Each row was made from one small tree. Brackets hold a mark, then the marks that hang from it, in alphabetical order. Every link used is in the known rows. Write each row's tree.
In the rows, zero is written as 100.
Known rows:
(Y (D N S) (M Q X)): | 106 |  93 | 113 | 117 |  98 |  95 |  90 | 115 |  97 |  95 |  99 | 101 | 100 |  91 | 105 | 104 |  95 |  96 | 109 |  83 |  94 | 100 | 102 |  98 | 103 |  93 |  95 |  99 |
(H (Q (M Y))): | 102 |  95 | 105 | 108 | 109 | 105 | 107 |  84 | 103 | 102 | 106 | 105 | 103 |  95 |  95 | 103 | 102 |  98 |  91 | 109 | 108 | 106 |  92 |  80 |  99 | 104 | 105 | 104 |
(H (Q M)): | 104 | 100 |  96 | 113 | 111 | 106 | 106 |  68 | 104 | 101 | 101 | 105 | 106 |  99 |  94 | 107 | 103 | 100 |  86 | 108 | 112 | 103 |  91 |  92 |  99 | 105 |  99 | 100 |
(H (Q (M (Y (D N S))))): | 109 |  91 | 111 | 119 | 101 | 105 | 101 | 105 | 100 | 101 | 105 | 104 | 103 |  96 |  96 | 106 | 102 |  98 |  99 | 101 | 104 | 106 |  95 |  86 | 100 | 104 | 103 | 106 |
(M Q): |  97 | 100 |  98 | 114 | 106 | 101 | 100 |  92 | 104 | 101 | 108 | 103 |  92 | 102 | 102 | 102 | 102 | 104 |  88 | 106 | 105 |  91 |  98 | 101 | 100 |  97 |  84 |  94 |
(Y K): |  96 | 101 |  82 | 120 | 101 | 101 | 102 | 100 | 107 | 101 |  99 |  96 | 106 | 116 |  99 |  99 | 102 | 105 |  93 |  88 | 104 |  99 | 102 | 115 | 103 |  98 |  90 |  94 |
(M Q Y): |  93 |  93 | 112 | 106 | 103 | 101 | 102 | 120 | 102 | 103 | 115 | 103 |  88 |  97 | 103 |  96 | 100 | 102 |  94 | 107 | 100 |  96 | 101 |  84 |  99 |  94 |  93 | 100 |
(Y (D N S) K (M X)): | 105 |  94 |  99 | 120 |  93 |  94 |  91 | 125 |  98 |  96 |  92 |  94 | 113 | 103 | 101 | 101 |  95 |  96 | 115 |  67 |  93 | 107 | 107 | 108 | 107 |  94 | 100 |  98 |
(X H (M Q)): | 108 | 116 |  82 |  62 |  81 | 101 | 101 |  71 |  92 |  98 |  98 |  95 |  87 |  90 |  96 | 106 |  99 | 109 | 102 | 122 | 101 |  84 |  97 | 123 |  95 | 102 |  97 |  95 |
(H (Q (M (Y D K)))): | 100 |  94 | 104 | 102 | 110 | 102 | 105 | 100 |  95 | 103 |  99 |  99 | 117 |  99 |  88 |  99 | 100 |  99 |  98 | 103 | 103 | 106 |  98 |  78 | 101 | 107 | 107 | 102 |
(D N): |  98 |  99 |  98 | 149 | 100 | 105 |  98 |  95 | 113 | 100 | 105 | 103 |  85 | 114 | 105 | 107 | 100 | 108 |  93 |  91 | 103 | 103 |  95 | 123 | 102 |  94 |  88 | 100 |
(H Q): | 104 | 101 |  93 | 109 | 104 | 108 | 107 |  43 | 107 | 103 | 102 | 102 | 102 | 104 |  99 | 111 | 100 |  96 |  88 |  99 | 110 | 103 |  91 | 111 | 100 | 105 |  97 | 101 |
(Y D (K S) M): | 105 |  97 | 106 | 112 | 104 |  97 |  97 |  81 |  93 | 106 |  82 |  88 | 139 | 105 |  93 |  98 | 100 | 108 | 105 |  72 |  90 |  87 | 109 | 109 | 104 | 106 | 107 |  96 |
(Q (M (Y D))): |  91 |  95 | 106 | 122 | 114 |  97 |  98 | 124 | 102 | 101 |  96 | 105 | 107 | 108 | 100 |  89 | 104 | 106 |  93 | 105 |  96 | 101 | 102 |  84 | 100 |  98 | 101 |  99 |
(Y (D S) K (M Q X)): | 104 |  95 |  99 |  92 |  98 |  92 |  92 | 124 |  90 |  97 |  94 |  94 | 118 |  93 |  98 |  97 |  97 |  94 | 110 |  79 |  95 |  97 | 109 |  90 | 105 |  96 |  97 |  93 |
(Q (M (X H) Y)): |  85 | 104 | 102 |  86 | 107 |  95 | 101 | 126 | 103 |  97 | 104 | 109 |  85 |  96 | 105 |  88 | 102 |  94 |  97 | 122 | 101 | 111 |  98 |  79 |  99 |  95 | 107 | 102 |
(M Q (X H) (Y K)): |  81 | 102 | 105 |  49 |  95 |  93 | 101 | 146 |  93 |  98 | 115 |  99 |  81 |  88 |  97 |  89 |  95 |  89 | 111 | 117 |  98 | 107 | 105 |  73 | 100 |  95 | 103 | 101 |
(N (K S)): | 105 | 102 |  98 | 115 | 104 | 105 | 104 |  94 | 110 | 103 |  95 | 103 |  96 | 112 | 111 | 106 | 112 | 105 |  91 |  88 | 110 |  95 | 100 | 116 |  98 | 102 |  92 | 104 |
(X M): | 111 | 109 |  77 | 113 |  91 | 104 | 103 |  54 | 105 |  98 |  98 | 100 |  96 | 100 | 105 | 107 | 100 | 107 |  92 | 105 | 106 |  91 |  95 | 134 | 100 | 100 |  93 |  94 |
(Q M): |  96 | 102 |  93 | 132 | 113 | 100 | 100 | 102 | 109 |  99 |  99 | 108 | 100 | 108 | 102 |  97 | 107 | 108 |  83 | 108 | 106 |  98 |  96 |  97 | 100 |  97 |  92 |  95 |
(X (H (Q M))): |  99 | 109 |  91 |  79 |  99 | 104 | 104 |  67 | 100 | 101 |  93 | 100 |  98 | 102 |  93 | 105 | 103 | 101 |  94 | 115 | 106 | 102 |  93 | 103 |  96 | 106 | 107 | 102 |
(H (Q (M (Y (D N))))): | 102 |  92 | 112 | 117 | 109 | 104 | 103 |  96 |  98 | 102 | 102 | 103 | 106 |  99 |  90 | 103 |  99 | 100 |  98 | 104 | 102 | 107 |  95 |  83 | 100 | 105 | 105 | 106 |
(D N (S K)): | 121 |  96 |  97 | 148 |  91 | 108 |  94 | 131 | 117 |  97 | 115 | 104 |  83 | 115 | 117 | 112 | 105 | 103 |  97 |  82 | 102 |  99 |  98 | 130 |  99 |  95 |  80 |  97 |

Which tree is each row?
| 105 |  94 | 112 | 100 | 109 | 103 | 106 |  94 |  93 | 105 | 101 |  99 | 120 |  93 |  88 | 100 | 102 |  98 |  98 | 104 | 102 |  98 |  99 |  79 | 100 | 112 | 109 | 105 |
(H (Q (M (Y D (K S)))))
| 105 |  98 | 105 | 139 | 100 | 106 | 100 | 114 | 112 | 102 | 102 | 103 |  85 | 112 | 107 | 110 | 108 | 109 |  98 |  85 | 106 | 100 |  98 | 118 |  99 |  97 |  89 | 107 |
(D (N (K S)))
| 107 | 100 |  98 |  92 |  93 |  99 | 100 |  93 |  90 | 100 | 102 |  97 |  99 |  90 |  97 |  99 |  96 | 105 | 104 | 111 |  95 |  88 | 102 | 105 |  99 | 101 |  97 |  97 |
(X (M Q (Y D)))
| 113 | 115 |  77 |  59 |  80 | 106 | 106 |  31 |  95 |  99 |  92 |  94 |  95 |  91 |  94 | 113 |  97 | 101 | 103 | 117 | 105 |  94 |  92 | 131 |  95 | 110 | 108 | 100 |
(X (H Q) M)
| 115 |  95 |  93 | 144 |  84 | 107 |  96 | 138 | 116 |  97 | 105 | 105 |  76 | 113 | 116 | 114 | 110 | 105 | 100 |  75 | 111 | 106 |  98 | 125 |  99 |  90 |  82 | 105 |
(D (N K) S)
|  82 |  97 | 105 |  98 | 109 |  95 |  99 | 104 | 103 |  99 | 100 | 106 |  94 | 105 | 111 |  86 |  94 |  84 | 100 | 103 |  94 | 113 | 104 |  96 | 103 |  96 | 104 | 102 |
(M X (Y D))
| 101 |  98 | 106 | 133 | 104 | 101 |  95 | 105 | 103 | 102 |  88 |  99 | 104 | 119 | 103 | 102 | 105 | 107 | 102 |  83 |  95 |  98 | 104 | 121 | 100 | 103 |  93 | 104 |
(Y (D (N (K S))))
| 114 |  96 |  99 | 139 |  98 | 103 |  90 | 120 | 107 |  98 |  98 | 101 | 103 | 121 | 110 | 104 | 102 | 103 | 101 |  81 |  92 |  96 | 104 | 130 | 101 | 101 |  86 |  96 |
(Y (D N (S K)))
|  92 | 104 |  95 |  68 |  98 |  94 |  99 | 107 |  95 |  97 |  98 |  93 | 104 |  92 |  93 |  98 |  94 |  99 | 108 |  95 | 100 | 103 | 103 |  86 | 102 |  93 | 103 |  95 |
(Y K (M Q (X H)))
|  98 |  95 | 107 | 111 |  98 | 102 | 105 | 113 | 103 | 106 | 109 |  98 | 104 | 102 | 103 |  95 | 102 | 101 |  98 |  92 |  99 |  95 | 105 | 100 | 102 | 101 | 102 | 102 |
(M (Y (K S)))
| 106 |  95 | 110 | 104 | 106 | 105 | 109 |  92 |  98 | 105 | 109 | 101 | 111 |  90 |  91 | 103 | 103 |  98 |  94 | 107 | 107 | 100 |  96 |  78 |  99 | 109 | 107 | 105 |
(H (Q (M (Y (K S)))))
| 103 | 109 |  94 |  53 |  82 |  97 |  99 |  92 |  85 |  99 |  95 |  92 |  94 |  90 |  94 |  97 |  96 | 106 | 112 | 120 |  91 |  87 | 103 | 110 |  95 | 104 | 107 |  99 |
(X H (M Q (Y D)))
|  90 |  91 | 109 |  95 | 104 |  95 |  98 | 141 |  90 | 103 | 104 |  94 | 110 | 102 |  92 |  89 |  98 | 103 | 106 |  98 |  91 |  95 | 110 |  80 | 102 |  99 |  95 |  97 |
(M Q (Y D K))
|  90 | 112 |  89 |  67 | 100 | 101 | 104 |  57 | 104 |  97 |  99 | 105 |  85 |  98 | 105 | 102 |  96 |  83 |  97 | 114 | 107 | 111 |  94 | 110 |  99 | 102 | 105 | 103 |
(M (X (H Q)))
| 101 |  94 | 104 | 133 | 106 |  99 |  92 | 102 | 104 | 100 |  76 |  94 | 113 | 120 |  99 | 104 |  99 | 113 | 107 |  66 |  93 | 107 | 102 | 110 | 101 |  93 | 100 | 101 |
(Y (D (N K)) M)
|  85 |  97 | 102 | 103 | 115 |  91 |  99 | 145 |  98 |  97 | 100 | 105 | 105 | 101 |  98 |  83 |  99 |  94 | 100 | 109 |  97 | 110 | 106 |  72 | 103 |  97 | 103 |  99 |
(Q (M X (Y D K)))
|  92 | 108 |  93 |  89 | 101 |  98 |  99 |  65 | 108 |  98 |  90 | 100 |  97 | 102 | 108 | 100 |  96 |  96 |  98 |  94 | 101 | 109 |  96 | 109 | 101 |  93 | 107 |  97 |
(Y (M (X H)))
| 101 |  95 | 107 | 107 | 112 | 103 | 105 |  86 |  98 | 103 |  99 | 103 | 111 | 100 |  92 | 101 | 101 |  98 |  94 | 106 | 103 | 106 |  96 |  81 |  99 | 107 | 107 | 103 |
(H (Q (M (Y D))))
| 102 | 102 | 103 |  76 |  94 |  93 |  91 |  96 |  92 |  96 |  89 |  99 | 105 |  91 | 105 |  99 |  97 |  93 | 108 |  92 |  93 |  97 | 104 | 100 | 101 |  97 | 103 |  97 |
(Y (D S) (M Q (X H)))
|  88 | 110 |  91 |  91 | 109 |  96 |  99 | 105 | 105 |  95 |  99 | 109 |  88 | 100 | 105 |  92 | 103 |  96 |  91 | 121 | 105 | 106 |  96 |  93 |  99 |  97 | 100 |  97 |
(Q (M (X H)))
|  96 | 107 |  95 |  80 | 101 | 100 | 102 |  50 | 105 |  99 |  91 |  99 | 100 |  96 | 103 | 105 |  94 |  92 |  99 |  95 | 104 | 111 |  94 | 103 | 100 |  97 | 112 | 100 |
(Y (M (X (H Q))))
| 108 |  97 | 110 | 106 | 101 | 100 | 102 |  96 |  95 | 105 | 103 |  91 | 120 |  89 |  93 | 105 | 102 | 110 | 100 |  85 | 100 |  83 | 103 |  91 | 102 | 100 |  99 |  96 |
(Y (K S) (M Q))
| 119 | 101 |  90 | 104 |  88 | 102 |  99 |  98 | 100 |  98 | 100 |  98 | 102 | 101 | 109 | 100 |  98 | 102 | 104 |  97 |  94 |  92 | 103 | 124 |  98 | 103 |  97 |  96 |
(X (M (Y (D (S K)))))
| 102 |  99 | 110 |  90 | 104 |  96 | 102 | 100 |  95 | 101 | 107 |  96 | 112 |  82 |  96 | 101 |  98 |  97 | 102 |  92 | 101 |  91 | 103 |  84 | 104 |  99 | 100 |  98 |
(Y (K S) (M Q X))
|  97 | 105 |  97 |  74 |  97 | 104 | 104 |  83 |  99 | 102 |  97 | 100 |  96 | 100 |  94 | 102 | 102 | 100 |  98 | 115 | 103 | 104 |  94 |  94 |  96 | 105 | 111 | 104 |
(X (H (Q (M Y))))
| 104 | 109 |  92 |  54 |  79 | 100 | 102 |  92 |  90 |  99 | 104 |  95 |  84 |  86 |  97 | 101 |  97 | 106 | 108 | 122 |  98 |  88 |  99 | 108 |  94 | 100 | 104 |  99 |
(X H (M Q Y))
|  85 | 103 |  96 |  52 |  94 |  98 | 106 | 108 |  99 | 100 | 107 |  98 |  90 |  95 |  98 |  94 |  93 |  82 | 110 | 109 | 101 | 118 | 101 |  88 | 101 | 100 | 114 | 106 |
(M (X (H Q)) (Y K))
|  84 | 101 | 109 |  94 | 107 |  93 |  96 | 139 |  98 |  96 |  98 | 107 |  90 | 101 | 100 |  87 |  99 |  96 | 105 | 116 |  93 | 112 | 102 |  81 | 100 |  97 | 108 | 104 |
(Q (M (X H) (Y (D N))))
| 103 | 108 |  92 |  74 |  79 | 100 |  98 |  88 |  92 |  99 |  91 |  93 |  92 | 100 |  98 | 100 |  96 | 107 | 114 | 109 |  90 |  96 | 102 | 127 |  96 | 102 | 110 | 102 |
(X H (M (Y (D N))))
| 105 |  90 | 114 | 102 | 100 |  99 |  95 | 143 |  97 | 101 | 111 | 101 | 100 | 102 | 107 |  95 | 101 |  99 | 102 |  98 |  91 |  92 | 107 |  89 |  99 | 100 |  92 |  97 |
(M Q (Y (D (S K))))
|  88 |  94 | 121 |  75 | 106 |  91 | 100 | 140 |  87 | 101 | 114 | 101 | 103 |  84 |  97 |  86 |  96 |  86 | 109 | 109 |  92 |  96 | 110 |  72 | 103 | 103 | 101 | 103 |
(M Q X (Y D (K S)))
